Each row was made from one walk, in order. Every step used is in the known rows, and no mark comes twice. Write each row's walk.
(in the rows, 128 means zero)
Known rows:
T/N/G/V: [128 165 146 161 128 146 130 119 111 173 171 151 104  87 117  84  67 181
 115 115 126 125  98 122  31 101 155 128]
T/N/P/U/B: [105 100 154  85 103 123 155  79  98 197 151 108 129 109 146 188 104 121
 151 144 108 176 119 112 127 116 129 112]
T/N/P/U: [126 131 140  89 127 136 140  54  91 174 191 108 137 112 125 159  68 130
 168 152 125 175 112 136 111  91 128  82]
U/A: [130 104 130 157 106 143  89 130 137 114 139 135  97 107 138 145 166 137
 112 126  97 108 131 105 156  94 139 172]
P/U/B/V/G: [ 88 141 142  84  93 114 106 142 159 135 149 159 174  86 157 178 155  99
 140 140 136 131 148 115 149 134 152  75]
U/P/N: [137 143 123 173 150 107 157  73  92 148 100 129 122 118 116 162 162 133
 104 102 138 120 111 171 156 106 129  95]
A/U/P/N: [110 124 133 194 147 100 135  74  72 127 102 116 145 124 103 160 149 118
  97 138 153 104  93 180 142 110 120 118]
B/V/G/N: [ 59 188 140 145 168 107  56 147 191 113 161 165 166  96 123 152 114  82
 112 137 154 104 137 133 107 145 116  42]
V/G/N: [ 80 166 157 149 176 130  78 142 171 106 145 176 140  97 101 129 117  85
 109 117 155 125 110 116  92 138 121  66]
P/N: [118 166 108 142 127 145 140  98 120 140 105 142 148 128 112 168 152 107
 106 121 128 117 101 174 149 138 115 102]
T/N/A/U: [ 97  97 142 168 109 154 111  96 134 165 173 105 156 107  72 151  70 105
 143 165 113 118 104 123  70  83 110 161]
U/P: [151  98 148 156 152  92 151 104  98 134 124 109 103 125 132 127 139 153
 119 111 147 130 142 127 141  93 148 120]
A/U: [ 91 103 143 159 130 117 102 125 103 111 130 109 154 130 112 123 107 102
 121 164 140 113 100 150 109 132 112 155]
V/G/N/A/U: [ 62 107 141 165 153 137  64 132 168 125 160 168 168  97  60 135  73  57
 138 173 145 142  86 123  70 103 111 119]
A/U/B/V/G: [ 47 120 159 130 110  94  75 160 162 100 144 136 187  93 150 177 158  93
 121 161 132  93 129 135 118 145 121 104]
N/P: [118 109 123 101 152 101 128 106 112 115 157 113 134 128 131 154  99 137
 169 154 121 165  88 159 122 105 115 108]
B/U: [102 109 145 152 119 148 148 120 108 111  96  96 122 141 153 118  90 154
 131 165  97 134 155  94 142  95 131 119]
N/A/U/B/V: [ 62  80 111 138  75 100 107 141 160 166 126 117 170 108 139 193 118  93
 137 188 103 119 144 130 139 129 110 158]
A/N/G/V: [123 157 120 143 112 133 128 126  93 146 168 154 129 139 114  77  75 163
 155 117 115 163 108 159  63 128 164 144]
P/N/T: [117 180 132 138 131 141 136 124  98 149 145 156 153 121  79 143 162 106
  95 126 106 131 125 195 125 115 149 122]
A/U/B: [ 82  73 151 148 106 101 121 146 109 136  97 111 145 121 132 151 138  96
 114 156 117 117 116 120 127 155 116 176]
T/N/A/U/B: [ 75  73 153 155  86 130 126 122 135 185 141 113 140 106  94 177 104 103
 134 164  91 122 118  98  92 116 109 183]
G/V: [115 135 119 138 117 130 142 146 109 133 107 166 139  81 148  93  97 143
 114 121 159 147 103 146  95 110 139 120]
U/B/V/G: [ 68 137 147 106 109 101  96 161 173 117 145 147 167  85 159 183 169 115
 128 129 127 103 143 121 133 140 132  84]
U/B/V/G/N/P: [ 31 138 145 119 160  72  71 135 166 124 164 150 164  90 147 200 113  96
 133 162 126 150 103 142 120 136 104  50]

Which walk is each row?
[126 122 126 142  93 153  93 107 108 119 165 116 126 166 113 156 148 123
 145 106  69 132 151 136 160 115 140 178] -> U/A/N
[ 62 129 113  90 116  82 106 111 139 187 133 127 159 105 170 208  95  90
 138 177 126 165 143 140 163 154 123  66] -> G/N/P/U/B/V
[123 140 119 159  93 146 106 128  98 135 168 156 113 120 122  95 103 169
 143 109  96 151 107 138  82 102 179 177] -> U/A/N/G/V
[ 45  80 153 155 120 120  85 155 170 139 129 170 160  89  86 161 114  56
 127 167 125 139  93  98  91 131 119 146] -> V/G/N/A/U/B
[130 160 124 182 139 115 157 109  84 158 117 168 104  90 124 103 112 178
 103 113 153 132  75 162  85  98 169 110] -> U/P/N/G/V
[130 160 145 161 149 115 158 100  68 156 138 139 132 121  75 144 170 127
  93 112 124 132 139 192 140  93 161 127] -> U/P/N/T
[131 118 100 164 125 132 160  83 130 176 118 149 129 117  85 175 139 120
 141 126 129 155 110 149 147  73 133 120] -> U/P/N/A
[106  86 148 177  94 158 110 127 119 104 107 108  89 116 158 139 137 155
 111 160  71 109 149  71 169  70 143 164] -> B/U/A
[125 101 138  87  78 125 161 124 109 178 102 140 126 116 147 156 137 107
 131 138 122 160 138  99 154 147 150 140] -> P/U/B
[132  93 123 102 106 139 101  86 104 134 168 132 109 103 144 165 124 127
 152 165 109 166 101 120 167  75 157 141] -> N/P/U/A
[100 121 162 152  98 168 113 125  74 111 173 100 128 159  93 121 139 138
 140 139  36 154 190 147 144  73 172 193] -> B/U/A/N/T
[ 57 164 143 117 127 109  83 134 174 154 135 177 164  86 145 179 121  66
 112 147 148 134 145 106 136 159 131  50] -> P/U/B/V/G/N
[115 126 140 185 143 124 176  69  71 132  78 102 118 131 137 156 138 152
 107 134 118 126 137 139 167  78 135  95] -> B/U/P/N
[101 136 118  91 155 115 115  77 105 160 156 140 135 127 122 156  56  98
 154 170 150 199  94 142 125 116 122  67] -> G/N/P/U
[ 86 121 102  67  76  94 125  97 103 171 166  96 179 150 162 212 103 109
 185 167  94 176 165 162 176 153 130  97] -> A/N/P/U/B/V
[132 151 122 149 119 128 133 147 115 143 139 171 113  99 131  70  81 174
 128 130 144 143  83 133  57 112 168 136] -> N/G/V
[ 88 180 180 140 179 135  80 157 143 123 180 187 150  98  66 108 129  83
 101 123 127 143 137 146  73 117 150  98] -> V/G/N/T
[139 141 119 132  82 161 113 112  82 155 174 164 110 122 119  91  85 161
 158 128 110 175 110 130  94  95 193 166] -> P/U/A/N/G/V
[123  56 139 180 136 105 127  99 103 145 140 113 135 121  91 133  99 118
 144 159 145 146 119 128 115  71 141 165] -> N/A/U/P
[106 132 149 119 153 117 119  78 108 154 190  92 130 115 116 170  83 151
 150 133 107 142  99 139  94  93 100  93] -> T/N/P
[134 137 144 110  89 172 106 110  69 150 198 135 136 151  83 134 141 106
 145 124  74 178 176 160 149  93 186 178] -> P/U/A/N/T
[134 163 162 154 143 145 115 102 140 177 191 118  89 134 101 118  85 170
 128 124  97 103 122 102  58 123 147 135] -> T/N/G
[100  75 138 201 155 102 105  96 123 159 130 128 128 117  82 136  76  98
 126 163 150 143 111 117 108  83 128 141] -> G/N/A/U/P
[ 44 164 151 140 139  99  70 162 191 132 137 171 158  91 139 176 144  82
 101 130 140 108 145 115 120 163 118  63] -> U/B/V/G/N
[ 53 110  96 148  76 106 117 121 151 174 111 124 190 104 129 221 137  76
 121 188 104 111 121 163 153 136 104 135] -> P/N/A/U/B/V
[ 51 104 136 124  90 111  78 159 185 121 154 153 190  79 123 184 134  83
 150 171 124 117 123 124 117 117 128 119] -> N/A/U/B/V/G
[ 70 165 121  84 161 108  79  92 142 136 182 159 171  97 136 178  76  81
 158 177 160 183 110 152 120 120 129  23] -> B/V/G/N/P/U
[147 151 129 177 160 111 144  86 105 163 132 136  92 141  96 135 143 161
 124 124 123 115  98 146 117 114 165 116] -> U/P/N/G
